In the rows, 128 means zero.
Known rows, with every step that occurs
v s g u t y n l: [122 105 155 120  81 120 120 117  92 162 121 129 120 133  92 126 118 130
 109 126 128 130 154 174 165 134 101 176 123  87 117  83 142 116  98]
h e: [152 156  90 106 140 109 120 134 105  92 146 108 134 133 135  96 147 147
 127 132 137 132 118 146 110 115 137  97 146 149 125 127 146 154 100]
c u j s y x t f: [132 120 127 141 133 139 157 127 172 143 105 149 174 134 110 152 126 142
 146 132  99 100 122 159 144 129 124 125 148 136 151 150 167 143  97]
y s g: [122 121 107 125 122 130 155 142 184 100 113 145 160 111 172 120 136 125
 127 144 128 153 125 116 132 119 117 122 132 118 143 114 141 116 155]
t y: [126 150 143 134 127 135 110 128  88  92 159 107 110 134 113 115 138 116
 130 150 111 143 132 108 126 104 134 127 140 147  95 122 124 137 157]
y n t u j s g: [ 99 100  78 171 112 111 104 118 173 158  98 157  99 136 117 142 127  77
 150  92 119 151 137 107 148 129  97 153 103  79 168 123 112 124 132]
s y f: [151 121 127 118 116 145 103 134 106  96 110 158 171 116 154 101 120 145
 129 135 115 133 121 116 119 111 130 144 160 161 116 141 112 180 154]
v s g: [132 117 129 123 139 135 138 118 182 126 112 148 136 119 143 141 119 118
 119 132 160 126 112 158 142 123 117  90 130 120 136 123 124 108 155]
k c u: [172 143 155 111 130 110 146 106 151 132 149 101 123 129 116  98 111 152
 122 158 129 122 119 138 104 137 156 136 176 142 132 148 118 105 108]
k c y s g u: [165 120 114 138 114 126 156 112 167 112 124 132 129 126 158  96 113 151
 127 196  91 152 138 151 114 134 129 134  89 139 110 111 157 107 109]
k c u t n: [157 147 149 101 114 115 115 102 146 172 185 100  91 138  78 124 111 153
 108 108 131 105 154 114  69 141 163  77 178 125 130 163 110 101  76]
k c: [162 158 131 122 138 128 124 123 147 109 164 111 109 138 151 105 131 144
 129 141 109 126 122 119 101 138 156 120 159 149 117 149 111 123 124]
y n t u j s g l: [103  83  83 187 109  92 114 128 188 150  90 143 106 127 127 118 131  83
 145  90 124 148 129 125 177 137 105 168  98  88 170 109 115 119 133]
g u j: [133 131 150 121 157 115 141 105  71 154 122  80 113 127 111 111 133 139
 109 137 158 140  95 132 125 140 136 125 127 159 132 148 146 138 129]
j s g u t n l: [118 105 151 122  97 103 113 140 107 156 139 146 127 160 100 144 130 163
 107 101 182 115 148 150 121 130 117 112  99  90 124 124 124 103 114]
s g: [138 127 121 129 126 132 131 125 155 108 120 131 121 129 159 116 120 129
 135 141 134 144 106 128 128 118 133 104 131 139 137 132 119 116 165]
y s: [115 144 119 110 137 125 157 151 137  96 129 117 162 105 147 117 151 140
 120 133 135 138 133 104 122 127 130 135 142 120 125 123 146 132 138]
g u s: [129 134 164  79 140 121 149 131  62 148 137 118 128 122 115 145 134 126
 107 110 176 123 108 118 137 145 125 110 136 135 111 120 141 126 149]
c y: [129 143 103 143 142 130 129 116  92  93 136  99 100 117 128  98 137 169
 136 154 107 122 129 122 110 123 150 112  91 152 101 131 136 131 143]
n t u j s y: [114 105  94 166 134 135 122 113 141 151 115 178 107 130 109 155 138  84
 154  85 140 129 142 106 132 111 107 133 113 137 136 131 123 143 117]
x t u s: [103 137  98 102 139 144 131 137  96 162 147 124 120 106 116 150 131 110
 138  73 164 111 110 105 119 147 118 153 145  95 125 132 106 113 144]
x t n l: [105 149 124 163 128 134 111 146  87 132 167 106 118 144 119  85 131 180
 117  87 139  98 124 152 105 137 137 140 137  72 121 140 115 125 134]
k c y n: [153 151  98 157 128 130 107  97 127  99 144 108  80 141 148  84 138 167
 139 158  37 129 156 119 108 136 155 150 107 133 104 128 123 130 114]
k c u t y: [159 146 152 100 100 123 119 109 130 149 183  85  98 121  76 122 112 118
 122 151  96 116 151 118  90 137 157 123 183 156 114 135 117 108  71]
g u t y s: [114 144 151  81 112 127 144 148  71 130 151  90 144 105  85 137 134 110
 107 146 132 142 156 104 116 126 125 141 138 136  95 109 159 133  86]
m s g u: [138 123 158 112 108 117 135  89 132 116 109 128 152 136 100 118 104 112
 127 161 163 160 118 144 164 103 110 112 121 132 136 131 162 119 148]
v s y n: [134 123 132 126 146 157 124  98 137 122  96 182 130 133 146 134 140 126
 127 109 102 126 153 145 153 104 115 144 138 119 117 113 135 142 129]
c h: [122 133 127 141 175 114 140 120 127 101 124  95 115  97 103 104 140 161
 126 153 102 137 121  95 104 125 155 130 100 119 120 130 133 131 142]
s g l: [141 110 126 144 121 110 139 134 168 105 112 119 126 119 167  90 123 133
 130 133 141 141  95 146 160 126 140 121 124 147 138 121 123 109 164]
y f: [134 136 127 106 121 120 104 154  96  96 125 101 174 104 136  98 123 153
 117 141 139 129 110 108 111 134 140 142 162 134 123 150 105 167 157]
n l: [129 135 131 138 120 111 146 141  90 107 142 103 131 127 138  89 150 187
 126 119 153 119 113 137 133 132 139 160 136 120 125 123 127 129 152]
u t n: [114 154 124 108 126 133 104 127 100 145 173 105  93 133  95 138 134 145
 111  81 145 112 147  90  83 126 152  62 145 122 117 155 115 129 116]
u j s: [108 126 118 139 161 120 115 128 136 124 128 119 128 126 132 149 170 124
 122 125 135 117 125 112 121 140 129 115 117 146 140 143 121 133 141]
y x t u j s g: [108 114  95 168 150 127 119 144 198 142  97 141 132 146 161 169 131 114
 155 118 127 121 116 134 138 137 118 163 102 110 170 145  92 121 127]
y x t: [123 171 134 131 161 137 137 173 130 103 128  92 140 132 157 120 118 144
 137 126 112  98 112 140 119 143 162 137 140 122 132 150 111 138 110]

Rows
[129 118 145  79 125 114 127 138 124 145 114 132 139 131 117 166 118 112
 119 134 161 126 134 137 122 139 128 106 107 135 126 131 125 102 103] | j s g u t
[128 128 154 148 175 145 129 143 122 138  92 149 151 154 155 156 131 119
 134 132 107 102 126 165 137 136 133 153 102 155 133 142 131 151  81] | g u j s y x t
[125 114 100 102 108 127 159 128 122 137 110 112 131  94 123 124 117 145
 122 159 118 135 144 131 109 139 129 110  79 137 119 110 169 110  91] | c y s g u t
[122 115  77 151 119 135 152 128 170  89 111 141 136 103 165 109 135 149
 139 169  95 145 138 124 122 120 122 116  82 129 126 104 154 115 150] | c y s g
[112 146 114 114 143 136 142 159 120 146 137 126 127 124 139 162 129 125
 144  77 153  99 116 107 136 147 130 158 141 100 135 132  99 130 133] | y x t u s
[120 118 153  99 121 116 101 130 123 155 136 148 119 157  98 170 117 120
 108 112 170 126 151 127 108 123 124  68 101 109 119 141 119 103 112] | j s g u t n
[119 121 152 119 165 107 127 123  91 142 116 105 136 137 110 145 151 127
 110 141 160 129 117 133 131 142 124 131 105 145 128 143 139 132 124] | g u j s
[141 109 139 134 139 119 139  99 120 160 105 109 109 134 134 114 117 125
 118 149 149 156  89 144 134 133 124 110 117 156 148 139 142 123 143] | s g u j
[ 98  98  81 185 128 142 109 108 113 157  98 177 124 144 141 121 165 147
 155  81  96 122 152 141 149 126  98 252 105  84 145 118 115 139 112] | x t u j s y n l
[136 104 156  81  90 130  94 137 104 150 122 119 168 101  85 148  87  97
  98 155 153 127 129 153 129 135 108 121 150 129 112 120 119 147 110] | v s g u t y f
[108 132 128 188 168 161  92 139 165 130 126 178 121 171 157 167 150 125
 135  94  85  92 154 135 114 119 134  98 111 130 139 151 108 155 108] | u j s y x t n
[125 127 120 132 104 129 122  94 178  95 123 138 147 127 122 118 124 110
 139 144 136 151 127 123 154 101 115  98 129 132 150 132 146 121 163] | m s g
[138 115 158 107 138 109 131 135 129 114 101 148 150 148 137 145 120 120
 123 160 166 143 118 151 143 119 116 126  98 127 121 126 128 105 147] | j s g u
[124 114 116 111 121 139 133 128 154 134 133 159 119 119 160 151 134 106
 129 104 141 128 107 112 138 137 118  80 139 131 144 113 119 112 180] | u s g
[122 116 112 178 139 127 132 137 166 134 106 179 116 146 133 170 140 101
 162  89 129 118 144 108 148 112 119 139 111 140 146 132 114 158 107] | n t u j s y x
[131 137 141 124 104 129  82 150  78  82 147 105 161 115 115 101 123 126
 121 162 109 140 125 102 118 114 128 152 163 142 100 131 103 175 163] | t y f
[124 160 122 132 149 128 141 155 122 120 123  98 131 136 138 129 117 148
 149 113 144 118 113 123 128 127 147 183 134 106 129 152  98 133 117] | y x t u
[121 106 140 146 116 130 139 116 132 134 118 123 135 124 128 122 134  93
 114 174 115 176 121 125 145 117  97 138 118 144 133 102 164 132 142] | t y s g u j
[ 96 159 115 132 131 153 125 163 117  98 153 104 155 104 127 114 135  96
 126 148  87 129 142 119 114 127 122 160 145 103 104 113 141 133 118] | x t y s
[167 108 138 104 107 120 144 103 200 160 146 155 116 123 143 137 109 113
 125 132 128 119 114 137 123 150 127  96 173 133 156 121 115  87 139] | k c u s g
[145 136 171 112 103 124 126 147 111 125 130 107 113 150 120 149 102 113
 130 156 118 138 135 130 140 120 142 114 125 158 116 119 126 130 101] | s g u t y x
[137 126 154 115 145 151 156 140 144 148 112 161 146 119 145 155 113 123
 140 102 113  82 123 152 137 141 137 130 162 136 144 121 125 129 103] | c u s y x t
[127 142 128 127 150 170 136 157 139 127 128 171 134 126 179 162 133 113
 145  84  93  85 127 132 134 138 138 116 146 142 130 120 116 148 122] | u s y x t
[118 151 140 140 119 135  95 122  81  91 142 114 103 144 119 104 141 115
 130 144  73 156 151  99 140 107 127 164 140 118 102 110 124 144 153] | t y n
[125 168 151 160 119 122 124 175 115  86 156 103 111 141 114 119 113  97
 142 132 101 118 138 114 137 118 148 106 142 131 112 116 121 157 120] | n t y x
[114 101 106 146  81 115 148 128 105 147 137 127 121 123 107 103 130 195
 109 126 136 126 160 142 112 134 118 115  69  94 115 102 166 113 101] | c y s g u t n l
[145 118 163  92 136 147 148 110  69 147 121 174 125 130 135 148 131 117
 122 105 153 127 120 126 144 121 116 112 135 161 103 110 147 137 144] | g u s y
[111 116  86 114 124 147 129 129 144 166 133 152 114 113 140 157 113  94
 145  84 154 127 102 120 130 138 106 137 133  96 144 123 103 100 159] | x t u s g
[129 108 137 137 119 119 128  71 143 145 106 114 134 130  98 119 120 105
 122 153 152 160 110 139 159 118 106 104 117 148 161 140 169 130 143] | m s g u j
